Each row comes from the steps of one walk. Every step used is in the known rows, and no mark comes twice. Write the walk behind each row, first mark first.
In the rows, 128 means zero.
Known rows
fupo -> fano -> vobos: [113 144 118 151 129 110 111 127 113 143 121 132 187 137 128 148 124 117
 104 142 118 139 139 146  99 126 129 121 129 127 135 141 134 134 133 129
 158 113 128 102 132]
ralefo -> vobos -> fano: [119 127  99 155 141 124  78 129 127 119 100 125  88 134 127 156 126 136
 156 123 124 107 126 105 120 164 147 149 109 117 115 142 143 152 107 133
 137 136 121 141 138]
vobos -> kiniz: [113 141 117 132 117 134 117 141 121 136 155 104 126 139 121 119 117 124
 114 140 155 110 114 124 126 134 138 140 104 147 127 106 136 128 116 148
 124 124 112 107 107]
zerov -> sigevit -> fano -> latok -> ralefo -> vobos -> kiniz: [117 110 138 109 132 140 163 143 171 157 133 118  78  85  98  96 156 114
 159 137 128 103 112 149 121 165 122  88 175 161 144 109 145 144 106  98
 133 100  93 126 176]
fano -> dula -> sigevit -> zerov: [159 129 157  86 128 127 171 165 134 136 152 114 103 129 126 136 113 129
  99 116 111 153  98 158 117  63 134 172 115 123 131 122 129  88 125 142
 137 169 110 145 118]
fibuda -> fano -> latok -> ralefo -> vobos: [142 126 125 143 134 144 175 122 157 138 104 130  80 152 140 125 148 121
 176 139 109 112 118 125 128 180 129 167 169 113 139 115 137 145 113 110
 170 134 133  80 115]
latok -> fano -> dula -> sigevit -> zerov: [158 102 165  91 123 132 161 143 148 141 151 115 118 110 139 144 113 138
 115  92 101 163 103 116 136  66 138 154 109 115 115 146 121  86 125 144
 139 164 125 139 122]
ralefo -> vobos -> fano -> dula: [126 116 128 133 148 133 100 160 133 136 101 134  90 133 113 164 131 135
 115 124 122 101 113 128 116 140 150 155 111 128 105 146 132 141 108 133
 139 141 107 158 120]
kiniz -> vobos -> fano -> dula -> sigevit: [138 102 151 114 154 140 119 140 147 145 123 122 143 116 100 147 130 132
  97 125 131 126 123 131 143 100 136 130 102 114 119 143 114 124 121 122
 196 135  72 184 145]
vobos -> fano -> fupo: [136 144 105 170 128 124  62 102 136 102 116 137 147 133 129 130 128 124
 164 110 129 140 128 120 129 132 100 139 102 111 103 164 123 113 109 148
 113 126 115 156 134]
ralefo -> latok -> fano -> sigevit -> zerov: [158 148 150 101 113 134 140 120 117 106 125 140 109 131 142 126 126 144
 129  90 102 131 144 106 135 101 117 143 107  98 108 151 148 115 137 130
  69 121 156  85  80]
sigevit -> fano -> vobos -> ralefo: [ 91 133 118 137 124 110 107 131 132 147 115 122 188 130 133 130 117 127
 106 142 168 162 124 149 105 126 155 109 159 142 142 122 111 139 151 109
 137 116 131 166 160]
zerov -> sigevit -> fano -> fibuda: [156 109 131 107 118 114 151 119 101 128 121 138 129  69 118 135 133 113
 133 109 110 140 136 143  98 126 118 106 149 151 123 140 116 116 118 147
 126 171 143 177 189]
dula -> sigevit -> fano -> latok: [126 110 167 111 127 111 146 101 147 128 134 135 107 112 150 117 142 120
 173 121 117 145 137 155  70 113 107 127 183 105 128 128 117 105 111 143
 169 115 148 154 170]
zerov -> sigevit -> fano: [143 120 131 121 117 111 124 120 126 109 114 125 120  71 125 128 129 127
 152 106  98 136 137 144 100 131 131 121 133 152 133 137 120 100 117 157
 112 134 118 164 188]
fibuda -> fano -> vobos -> ralefo -> latok: [115 140 118 149 131 111 134 110 124 135 115 132 185 137 135 125 124 131
 108 161 184 126 145 115 165 156 133 153 152 126 159  99 119 156 175 109
 129 106 152  82  83]
vobos -> ralefo: [113 141  92 135 125 127 113 134 105 116 147 114 123 149 128 119 102 129
 129 149 159 139 112 129 137 125 147 131 110 142 144  93 117 126 139 135
 115 146 137 156 124]
fano -> vobos -> ralefo: [113 157 100 142 133 117 121 141 116 142 134 120 176 151 115 122 110 129
  97 168 174 146 119 141 127 118 142 127 120 137 153  92 122 140 149 113
 135 132 134 148 127]
fupo -> fano -> vobos -> ralefo -> latok: [ 84 133 104 144 135 105  98 124 110 136 139 135 191 132 129 127 122 118
  90 165 158 131 145 138 150 132 125  89 143 143 153 105 123 159 172  99
 126  91 148  95 107]
latok -> ralefo -> vobos: [122 113 104 137 131 132 136 160 132 128 121 112  75 157 133 130 135 128
 139 141  90 115 112 121 145 153 153 137 138 156 140 106 140 142 119 118
 169 160 101 126 136]
latok -> fano -> dula -> sigevit: [145  79 171 106 131 129 153 131 135 139 148 120 118 118 135 142 131 137
 121 110 101 141 123 108 132  89 138 133 121 130 125 138 100  93 123 158
 174 154 119 151 135]
ralefo -> latok: [126 126 120 133 120 114 112 132 109 101 138 132 117 135 153 127 127 136
 123 131 109 103 152 120 139 137 120 147 120 135 126 108 133 133 132 150
 111 127 153 102  96]
fupo -> fano: [119 126 111 143 121 124 101 120 105 115 132 127 134 136 142 145 118 115
 136 123 100 135 129 137 107 129 134 125 120 131 126 139 129 121 121 150
 141 129 128 109 132]
zerov -> sigevit -> fano -> latok -> ralefo -> vobos: [137 112 132 114 136 127 163 134 155 132 111 136  71  86 115 109 157 120
 179 128  87 119 126 155 105 157 117 102 178 148 138 121 138 131 106 105
 140 127 116 145 192]
zerov -> sigevit -> fano -> latok -> ralefo: [159 119 135 107 116 132 162 122 138 123 113 135 109  75 117  98 154 119
 168 115  86 131 128 166  86 122 108 109 168 142 132 116 113 114 108 126
 135 125 118 157 176]
latok -> fano -> sigevit -> zerov: [168 165 143 107 113 149 148 124 112 116 123 127 109 144 131 134 114 142
 140  89 104 157 118 117 106  92 131 147  92  94 105 158 144 101 118 136
  87 141 139 112 110]
fano -> latok -> ralefo -> vobos: [131 131 116 133 136 140 156 149 142 134 128 129  68 157 129 114 144 123
 158 150  99 107 119 144 116 152 121 138 149 127 135  99 146 146 105 109
 162 141 136 117 129]
fano -> dula: [142 127 139 115 127 130 143 167 114 126 129 128 119 147 130 142 122 131
  90 127 114 123 119 153 105 103 139 159 117 135 120 121 117 107 117 156
 128 153 117 149 107]
kiniz -> vobos: [115 137 108 144 137 139 122 136 139 122 133 120 150 141 130 138 113 130
 111 140 124 123 135 130 151 132 133 133  92 127 131 128 142 132 122 128
 148 146 114 136 139]

Which walk is each row?
[149 144 115 127 120 145 155 139 125 123 129 129 106 150 131 104 139 122
 149 137 100 117 118 153  93 120 115 141 140 119 126  97 123 130 107 128
 159 143 136 127 111]	fano -> latok -> ralefo
[121 130 142 129 116 118 128 112 136 121 118 141 124 122 153 126 130 125
 160 114 117 136 137 161  59 130 114 135 161 112 108 140 124 118 103 141
 123 115 165 144 148]	sigevit -> fano -> latok
[125 151 111 155 131 118 138 117 127 145 112 121 186 145 126 132 115 127
 119 157 184 147 121 123 138 144 148 158 136 122 156 108 111 139 158 118
 145 129 134 112 113]	fibuda -> fano -> vobos -> ralefo
[143 154 129 131 148 138 105 131 105 122  88 140  65 157 100 143 143 138
 151 126 125 108 129 121  96 154 136 139 117 104 118 151 146 142 108 125
 128 115 105 146 133]	ralefo -> vobos -> fano -> sigevit
[ 90  97 106 144 136 140 101 108 143 120 152 125 166 126 145 125 113 142
 110 138 157 121 147  77 222 139 134  83  95 129 131 120 123 155 162 100
 112 119 148 123 117]	kiniz -> vobos -> ralefo -> latok -> fano
[170 191 131  99 119 137 156 144  99 112 123 127  95 158 118 123 115 133
 122 114 114 147 110 160  93  91 126 168 102 103 122 134 151 101 118 135
  85 144 124 122 108]	fano -> sigevit -> zerov
[120 103 131 161 120 112  93  91 150  97 147 145 149 127 167 120 136 133
 153 105 111 125 159  79 187 135  84 113 117 124 109 160 127 111 134 146
  89 118 161  95 106]	ralefo -> latok -> fano -> fupo
[ 94 131 115 141 134 132 120 155 138 143 152 105  89 149 119 129 120 125
 122 153 155  95 112 116 147 166 146 135 113 151 137 110 159 148 113 129
 127 124 112  95 123]	ralefo -> vobos -> kiniz
[ 99  90 107 130 137 144 126 109 122 139 155 133 178 122 137 135 113 128
  96 141 168 120 148  76 212 134 122  70 110 131 123 120 119 170 165  91
 126 155 173 135 115]	kiniz -> vobos -> ralefo -> latok -> fano -> fibuda
[150 137 140 116 122 118 146 109 134 113 120 143 114  70 121 115 140 123
 173 116 111 132 141 163  75 126  99 117 149 122 126 132 125 105 103 146
 100 114 150 154 176]	zerov -> sigevit -> fano -> latok
[129 113  92 144 133 141  87 145 133 127  93 119  84 141 120 142 139 132
 154 123  97 107 112 106 136 161 158 139 129 139 119 127 133 157 112 115
 173 147  87 142 135]	latok -> ralefo -> vobos -> fano
[152 104 154  97 124 117 151 152 129 122 115 134 121  73 113 135 136 126
 111 107  97 138 123 163  96 107 133 124 144 158 123 140 107  90 118 156
 110 139 102 181 175]	zerov -> sigevit -> fano -> dula
[102  65 157 105 156 136 142 128 157 143 168 123 151 118 129 122 128 138
  81 145 154 132 136  95 224 102 130  79 119 137 145 114 102 131 168  97
 160 124 116 150 127]	kiniz -> vobos -> ralefo -> latok -> fano -> dula -> sigevit
[122 101 158 113 119 121 131 154 131 127 111 128 131 123 147 148 130 127
  99 103 103 141 120 160  83 108 150 143 157 147 106 151 107 104 119 151
 132 139 112 169 139]	sigevit -> fano -> dula
[ 94  83 161 107 135 135 158 133 182 169 147 109  71 127 125  97 160 112
 161 142 135 116 109 142 118 152 132  97 205 143 145 106 133 144 111  95
 203 105  87 122 171]	dula -> sigevit -> fano -> latok -> ralefo -> vobos -> kiniz
[137 151 128  99 118 142 134 120 108 112 139 132 114 140 131 111 114 146
 125 113 144 145 127 109 158 103 127 118 109 107 127 126 133 127 157 107
  54 121 161 108  84]	vobos -> ralefo -> latok -> fano -> sigevit -> zerov
[139 124 137 143 123 105 118 103 150 105 123 138 136  80 128 113 138 116
 168 106 107 157 135 144 134 128  92 106 142 148 128 165 121  81 117 153
  91 125 110 167 201]	zerov -> sigevit -> fano -> fupo
[ 98 118 139 140 120 120 110 123 142 153 149 122 194 117 134 124 132 136
  91 137 156  96 154  84 163 139 124 111 117 137 123 123 137 158 143 122
 119  87 140  59  82]	ralefo -> latok -> fano -> vobos -> kiniz
[103 127  99 131 127 118 106 130 102 107 148 127 121 143 143 114 116 132
 117 150 158 115 135 119 162 130 130 124 123 142 144  81 119 142 154 129
  96 126 155 125 100]	vobos -> ralefo -> latok
[115  93 110 126 121 130 125 106  95 130 155 135 145 126 150 131 117 130
 116 130 157 120 141  79 173 130 123  94 132 132 120 112 109 156 158 120
 108 157 194 128 100]	vobos -> ralefo -> latok -> fano -> fibuda
[107 132 135 147 120 131 120 127 145 165 146 110 196 122 119 132 122 133
 101 133 156 122 127  94 135 133 140 120 103 134 122 132 134 145 129 129
 137 107 125  90 107]	latok -> fano -> vobos -> kiniz
[139 154 136 120 129 133 127 122  84 116 117 140 111 158 114 135 137 118
 132 126 101 137 134 156  79 120 125 113 129 114 132 150 130 112 122 138
 133 111 110 115 130]	fupo -> fano -> sigevit
[181 183 145 110 114 143 173 119 115 115 101 129 103 154 128 135 118 130
 142 102 124 155 111 141 101 116 132 197 122  89 126 151 141 102 127 139
 101 139 122  88  95]	fibuda -> fano -> sigevit -> zerov
[124 113 136 122 127 128 126 151 111 129 130 133 135 135 131 154 124 115
  96 123  99 134 118 157 104 108 137 128 126 140 118 145 115 110 124 144
 139 135 110 126 119]	fupo -> fano -> dula
[147 125 154 115 123 131 129 108 101 106 123 145 109 145 140 124 145 144
 132 108  99 112 164  96 130 128 115 120 122 111 116 142 128 122 134 143
 101 108 151  96  94]	ralefo -> latok -> fano -> sigevit
[117 137 143 123 122 112 133 134 146 156 128 112 181  69  94 116 135 121
 104 136 154 128 130 149 111 133 132 104 141 160 145 126 134 129 128 127
 120  93  89 130 172]	zerov -> sigevit -> fano -> vobos -> kiniz
[154 121 148 126 123 134 160 139 126 128 111 127 131 140 140 149 126 126
 111 117 125 129 116 135 117 128 146 190 132 126 123 139 111 108 126 162
 146 149 118 116  95]	fibuda -> fano -> dula
[141 138 137 127 125  98 133 126 134 136 104 133 174  74 110 131 136 128
 123 126 113 145 144 153  95 124 129 117 144 147 142 138 125 115 129 135
 128 118 117 157 187]	zerov -> sigevit -> fano -> vobos
[153 133 105 136 121 133  97 117  84 130 112 134 138 125 124 153 121 119
 131 112 133 117 130 117  98 130 127 141 112 112  98 140 117 150 110 144
 148 171 148 161 122]	vobos -> fano -> fibuda
[125 143 115 152 146 133  99 119 140 125 105 144  82 131 122 142 135 133
 174 133 135  98 130 127  92 164 115 146 117  91 109 136 147 154  94 125
 125 114 156 132 128]	ralefo -> vobos -> fano -> latok
[101 107 111 161 125 118  86  89 141 102 159 138 152 136 157 106 125 133
 149 128 154 141 142  82 208 134  94  89 124 133 126 135 114 118 155 123
  76 115 163 121 111]	vobos -> ralefo -> latok -> fano -> fupo
[174 189 124 108 121 145 110 130 103 114  95 134 103 143 106 134 117 137
 139  95 124 142 109 145  83  98 133 166  90  85 102 157 142 121 110 131
  91 128 112 141 103]	vobos -> fano -> sigevit -> zerov
[110 125 132 120 144 148 128 110 122 120 137 138 143 147 121 111 129 143
 105 144 158 120 149  92 192 129 121  73 104 114 137 127 126 146 163  89
 107  97 134 124 112]	kiniz -> vobos -> ralefo -> latok -> fano -> sigevit
[152 177 129 104 120 137 138 131  98 119 122 135 112 150 120 137 118 120
 126 107 100 159 114 165  86  97 126 137 113 103 126 158 148 108 124 125
  98 129 113 101 114]	fupo -> fano -> sigevit -> zerov
[110 157 125 140 125 121 126 148 133 161 144 108 180 144 109 121 122 125
  86 157 168 114 124 137 119 128 137 137 115 139 137 106 143 143 130 130
 144 109 105  98 107]	fano -> vobos -> kiniz
[100 146 106 138 136 105 117 137 113 133 138 130 172 142 128 116 121 134
  87 170 172 121 144 129 155 129 127 119 133 139 154  83 126 157 167 106
 115 108 153 120  97]	fano -> vobos -> ralefo -> latok
[122 123 130 138 130 156 173 130 165 158 127 113  86 151 122 108 147 112
 160 149 150  96 103 121 140 187 133 154 165 127 140 107 145 162 113 105
 167 111 111  57  97]	fibuda -> fano -> latok -> ralefo -> vobos -> kiniz
[ 83 102 110 167 141 134  95  92 171 116 161 139 184 129 148 111 121 131
 128 140 164 136 147  82 252 136  94  67 103 128 130 144 124 132 161  91
  94 112 143 128 129]	kiniz -> vobos -> ralefo -> latok -> fano -> fupo
